Each row comes from the steps of one walk. Every step used is in the known rows, and no mark comes twice. Write the walk behind each row, first mark first.
Known rows:
K, P, G: [-0.57 -0.21 -0.61  0.88 -2.47  2.00 -0.05  2.73 -0.67 -1.97 -0.44 -1.65
 -2.03 -1.39 -0.04  1.52  0.45  0.98 -1.29 -1.78 -1.66]
P, N, H: [ 1.55 -0.46  2.48 -0.60 -3.26  0.09 -0.10  1.20  1.23 -0.80 -0.06 -0.98
 -0.51 -1.78 -0.90 -0.66 -1.48 -2.29  1.16 -0.85 -0.68]
K, P: [-1.20  0.65 -0.60 -0.07 -2.58  0.79 -1.38  1.26 -0.41 -0.11 -0.79 -1.97
 -0.13 -1.95  0.47  1.85 -1.38 -1.27 -1.63 -2.31 -0.52]
F, H, N, P: [ 1.95 -2.06 -0.75 -1.70 -3.29 -3.57 -2.17  1.82  0.07 -0.69 -0.28 -0.95
  1.19 -1.84  1.68  1.69 -2.10  0.46  0.43  0.93 -2.35]
K, H, N, P: [ 2.63 -3.54 -1.55 -0.63 -4.30 -2.39 -0.60  3.18 -0.72 -0.30  0.68 -2.12
  0.61 -1.39  0.97 -0.84 -2.30  1.54  0.10  0.43 -0.81]
K, H, N, V, G, P: [ 1.33 -1.23 -1.21  1.59  0.04 -6.07 -0.72  2.43 -0.16 -0.99  0.59 -2.41
 -1.34 -2.67  1.40 -0.08 -2.21  3.28  3.28 -3.11 -1.08]
F, H, N, V, G, P: [ 0.70  0.06 -0.33  0.33  1.17 -7.28 -2.19  0.96  0.78 -1.32 -0.29 -1.15
 -0.93 -2.95  1.94  2.43 -2.00  2.37  3.65 -2.45 -2.69]
F, H: [ 0.05 -1.83  0.25 -0.91 -1.99 -2.44 -3.13  0.81 -0.13 -0.97  0.78  0.01
 -1.19 -0.77  0.19  0.43 -1.82  0.08  0.39  0.34 -0.39]
H, N: [ 0.47 -1.57 -2.14 -1.73 -0.98 -2.20 -0.44  1.35 -0.05 -0.37 -0.08 -1.42
  1.01 -0.53  1.28  0.92 -2.02 -0.53 -0.19 -0.58 -0.30]
K, H, N: [ 1.92 -3.47 -2.06 -1.33 -1.53 -3.24 -1.54  2.41 -1.08 -0.03  0.73 -1.97
 -0.02 -0.93  0.89 -1.14 -2.57  1.84  0.38 -0.22  0.55]
P, K, H, N: [ 1.43 -4.03 -1.13 -1.25 -1.97 -3.54 -1.22  3.08 -0.57 -1.19  0.02 -0.13
 -1.67 -1.87  0.31 -1.30 -1.81  2.97  0.06 -0.23  0.87]
G, P, K, H: [-1.48 -2.78  0.61  1.59 -4.15 -1.59 -2.31  1.94 -0.30 -1.64  0.51 -0.54
 -3.48 -0.90 -0.89 -0.33 -1.41  2.31  1.03 -1.23  1.29]
V, K, H: [ 0.45 -1.86 -0.90 -2.07 -2.45 -2.01 -2.71  1.35 -3.45  0.91  1.97 -1.85
 -4.46 -0.11 -2.00 -1.74 -3.12 -0.14 -0.32  0.39  0.46]
H, N, V: [ 1.80 -1.48 -1.33 -0.59 -0.03 -4.16 -0.33  0.64 -0.10 -1.27  0.32 -0.35
  0.67 -1.80  1.89  0.70 -2.28 -0.39 -0.09 -2.73 -1.21]
V, G, H, N, P: [ 1.15 -1.06 -2.56 -1.42 -0.69 -1.22  3.21  3.49  1.97  1.09 -0.98 -2.65
 -0.19 -2.04  0.87  0.49 -0.28  0.77  1.79  2.83 -2.47]
G, H, N: [ 0.77 -2.55 -2.35 -2.03  0.09 -1.32  0.41  0.97  0.71  1.20 -0.80 -2.10
  0.02 -0.67  1.04  0.23 -1.14 -0.50  0.83  0.91 -0.47]
N, H: [ 0.71 -0.30  1.49 -0.47 -2.14 -0.53 -1.51  0.34  0.69 -0.26 -0.43 -0.03
 -0.78 -0.91 -0.63  0.17 -1.85 -1.77 -0.97 -0.80 -0.69]
G, H, N, P: [ 1.44 -2.47 -2.10 -1.57 -2.36 -0.58  1.30  1.81  1.18  0.92 -0.97 -2.29
  0.68 -1.04  1.14  0.93 -0.88 -0.71  0.43  1.78 -1.88]
H, N, P, G: [ 1.73 -2.60 -1.59 -0.19 -3.12 -0.29  1.73  3.83  0.15 -2.22  0.02 -1.25
 -0.11 -0.17  0.79  1.14 -0.06  1.28 -0.18  0.89 -2.95]
N, P, G: [ 0.48 -2.28 -0.12  1.11 -4.52  1.57  1.94  3.51  0.17 -2.81  0.82 -0.51
 -1.43  0.48 -0.53  0.33  0.53  0.68 -0.57  1.11 -2.34]
F, H, N, V: [ 2.47 -2.18 -0.40 -1.17  0.05 -6.38 -3.08  0.22 -0.18 -1.45  0.37  0.26
  0.18 -2.59  2.10  0.84 -2.42  0.83  0.87 -2.17 -1.92]
P, N, V, G, H: [ 1.44 -1.17  0.13  0.29  0.24 -1.31  3.76  2.31  2.08 -0.84  0.63 -1.60
 -2.25 -3.18 -0.09 -1.72  0.18 -0.49  4.02 -0.39 -1.56]
H, N, P: [ 1.09 -1.59 -1.66 -1.09 -3.47 -1.39  0.51  2.13  0.34 -0.56 -0.33 -1.55
  1.70 -1.01  1.39  1.35 -1.85 -0.81 -0.47  0.25 -1.72]
G, H, N, V: [ 2.00 -2.51 -1.56 -0.84  1.18 -3.27  0.35  0.10  0.57  0.13 -0.50 -1.07
 -0.34 -1.82  1.58  0.04 -1.37 -0.34  0.93 -1.18 -1.33]

Write each row's walk:
[-0.32  1.60  2.48  1.00 -2.63 -0.76  0.66  2.03  2.31 -0.71 -0.61 -2.54
 -1.40 -2.42 -1.00  0.79 -1.21 -0.93  4.09 -1.39 -1.42]  V, G, P, N, H
[-3.16  0.45 -0.04  1.11 -1.65 -1.32  0.65  2.51  1.56 -1.85 -0.48 -0.42
 -3.16 -1.44 -0.67  1.40 -0.27  1.35  1.62 -0.49 -0.25]  V, G, P, K
[ 0.06 -3.39 -0.94  0.23 -0.74  1.66  1.91  2.05  0.60 -1.14  0.36 -1.22
 -3.40  0.84 -0.79 -0.76  1.11  0.81  0.81  1.77 -1.13]  P, G, H
[ 1.56 -0.20 -1.91 -0.54  1.46 -4.85  1.47  2.08  0.63 -1.23  0.18 -0.80
  0.08 -2.80  1.53  0.22 -1.47  0.84  1.22 -2.06 -1.94]  H, N, V, G
[ 1.07  1.80 -1.62 -2.37 -0.04 -3.87 -2.98  0.17 -3.07  0.99 -0.69 -2.25
 -1.72 -3.77  0.93  2.38 -2.99 -1.75 -1.35 -4.03 -2.62]  H, N, V, K, P
[-0.40 -1.19 -0.88  0.51 -1.37  2.85  0.69  2.30  0.24 -0.36 -1.09 -2.34
 -3.14 -1.11 -0.33  1.03  1.30  0.96 -0.19 -0.17 -1.83]  K, P, G, H
[ 0.52 -0.06 -2.57 -2.90  0.50  0.12 -0.97  1.90 -2.43  1.78 -1.34 -3.71
 -4.40 -1.60 -0.50  1.85 -0.36  0.33 -0.02  0.35 -3.06]  V, K, P, G, H, N
[ 1.67 -2.18 -2.39 -3.28 -1.19 -3.95 -2.87  1.61 -3.55  1.40  1.29 -2.74
 -2.79 -0.69 -0.69 -1.18 -3.67  0.61  0.09  0.44 -0.12]  V, K, H, N
[-3.12 -0.87  0.35  1.18 -3.45 -0.63 -1.15  0.80  0.85 -1.77 -0.22  0.04
 -2.61 -0.29 -0.47  1.75 -1.05  0.04  0.42 -1.51  0.37]  G, P, K
[ 2.52 -3.44 -1.60  0.07  1.23 -2.11  1.73  1.71  0.41 -1.54 -0.10 -0.83
 -2.15 -0.69  1.16 -0.20  0.55  1.63  1.49 -0.61 -2.56]  P, G, H, N, V
[-0.55  0.05 -1.16 -1.57 -0.77  2.02 -0.84  1.55 -2.29  1.13 -0.51 -2.93
 -5.90 -0.97 -1.83  1.18  0.32 -0.22 -0.47  0.55 -2.49]  V, K, P, G, H
[ 1.04  0.42  1.16  0.89 -2.98 -0.49  0.04  1.54 -0.17 -1.56  0.20 -1.74
 -0.04 -4.11  0.98  0.65 -1.34 -1.92  0.68 -4.80 -1.37]  K, P, N, V
[ 0.72 -3.27 -0.57  0.80 -3.28  2.47  2.76  2.90  1.01 -1.49  0.14 -1.23
 -2.71  0.55 -0.78 -0.15  1.51  0.73  0.48  2.47 -2.43]  N, P, G, H
[-0.19  0.57 -1.30  1.05  0.91 -4.98  0.29  1.37  0.79 -1.12 -0.20 -1.94
 -0.30 -2.36  1.70  2.27 -1.64  1.01  2.80 -3.23 -1.97]  H, N, V, G, P
[-0.55  1.74  0.14 -2.39 -3.30  0.89 -1.26  1.43 -2.43  0.92  0.21 -3.57
 -2.52 -2.89 -1.14  1.17 -2.20 -3.15  0.30 -1.74 -1.17]  V, K, P, N
[ 2.34 -0.72 -0.94 -1.15  1.73 -7.08 -1.23  2.08  0.69 -1.40  0.13 -0.08
 -0.74 -3.49  1.90  0.56 -1.75  2.13  2.29 -1.12 -2.54]  F, H, N, V, G
[ 0.71 -3.71  0.45  0.58 -5.89 -0.82 -0.04  3.39 -0.19 -1.93  0.60  0.49
 -2.57 -1.76 -0.72 -1.64 -0.94  2.01 -0.82  0.78  0.07]  N, P, K, H
[-0.73  0.30 -0.76  1.02  0.49 -5.22  0.44  1.85  1.55 -2.24 -0.88 -0.02
 -2.02 -3.10  1.20  2.04 -1.02  2.31  2.20 -2.98 -1.75]  H, N, V, G, P, K
[ 1.08  1.64  2.64 -0.28 -3.91  1.03 -1.39  1.30  0.72  0.03 -1.45 -2.14
 -0.06 -3.87 -0.31  0.90 -1.33 -2.48  0.19 -2.57 -1.42]  K, P, N, H
[ 1.47 -0.04 -1.69 -2.61  0.55 -4.80 -1.72 -0.15 -2.60  0.43  0.94 -0.93
 -2.19 -1.63  0.40  0.74 -3.11 -1.62 -0.22 -2.24 -1.83]  H, N, V, K
[ 2.63 -3.85 -0.57 -0.15 -1.31 -5.45 -1.17  2.33 -0.59 -1.98  0.46  0.97
 -2.06 -3.04  0.95 -1.80 -2.00  3.07  0.10 -2.43 -0.09]  P, K, H, N, V
[ 2.30 -2.07 -1.91 -2.54 -3.71 -3.19 -1.95  2.23 -3.21  1.19  1.07 -2.83
 -2.27 -1.23 -0.58 -0.64 -3.41  0.42 -0.13  1.06 -1.49]  V, K, H, N, P
[-1.45 -0.90  0.73  0.92 -3.99  0.47 -0.07  1.15  0.73 -1.31  0.91 -2.78
 -0.48 -0.38 -0.11  1.12 -1.55 -1.82  3.04 -2.02  0.15]  G, P, N
[ 2.94 -2.20 -1.74 -0.12  0.67 -6.04  0.39  3.26 -0.40 -0.94  0.92 -1.31
 -1.06 -3.02  1.27 -1.84 -1.96  3.36  1.79 -1.74 -0.96]  K, H, N, V, G
[-0.28 -2.96 -0.89  0.25 -2.96 -3.65 -2.46  2.41 -0.24 -1.13 -0.28 -1.34
 -2.18 -1.35  0.42  0.35 -1.98  3.08  1.34 -1.33  0.64]  G, P, K, H, N
[ 1.35 -2.12 -1.08 -2.27 -0.64 -4.47 -3.07  1.13 -0.19 -0.46 -0.02 -0.85
  0.40 -1.05  1.49  1.17 -2.24  0.69  0.85  0.23 -1.00]  F, H, N
[ 0.67 -1.52 -2.28 -0.75 -0.08  0.74  0.33  2.68  0.16  0.12 -1.97 -3.11
 -1.66 -1.95  0.95  1.82  0.76  1.60  0.39 -0.11 -2.43]  K, P, G, H, N
[ 0.39  0.18 -0.48  0.69  0.26 -2.96  1.68  1.68  0.76 -1.77  1.00  0.06
 -1.48 -2.08  0.30 -0.35 -1.00  0.20  0.64 -1.95 -1.38]  N, V, G
[ 1.60  0.82 -1.44 -1.43  0.25 -2.60 -1.76  1.51 -3.24 -0.79 -0.39 -1.92
 -3.69 -2.88  0.34  2.16 -1.33  0.46 -0.89 -3.45 -3.78]  H, N, V, K, P, G
[ 1.69  1.33 -0.74 -2.81  0.17 -6.07 -5.90 -0.37 -3.33  0.83 -0.48 -1.53
 -2.42 -4.36  1.27  2.81 -3.25 -0.28 -0.20 -3.16 -3.28]  F, H, N, V, K, P
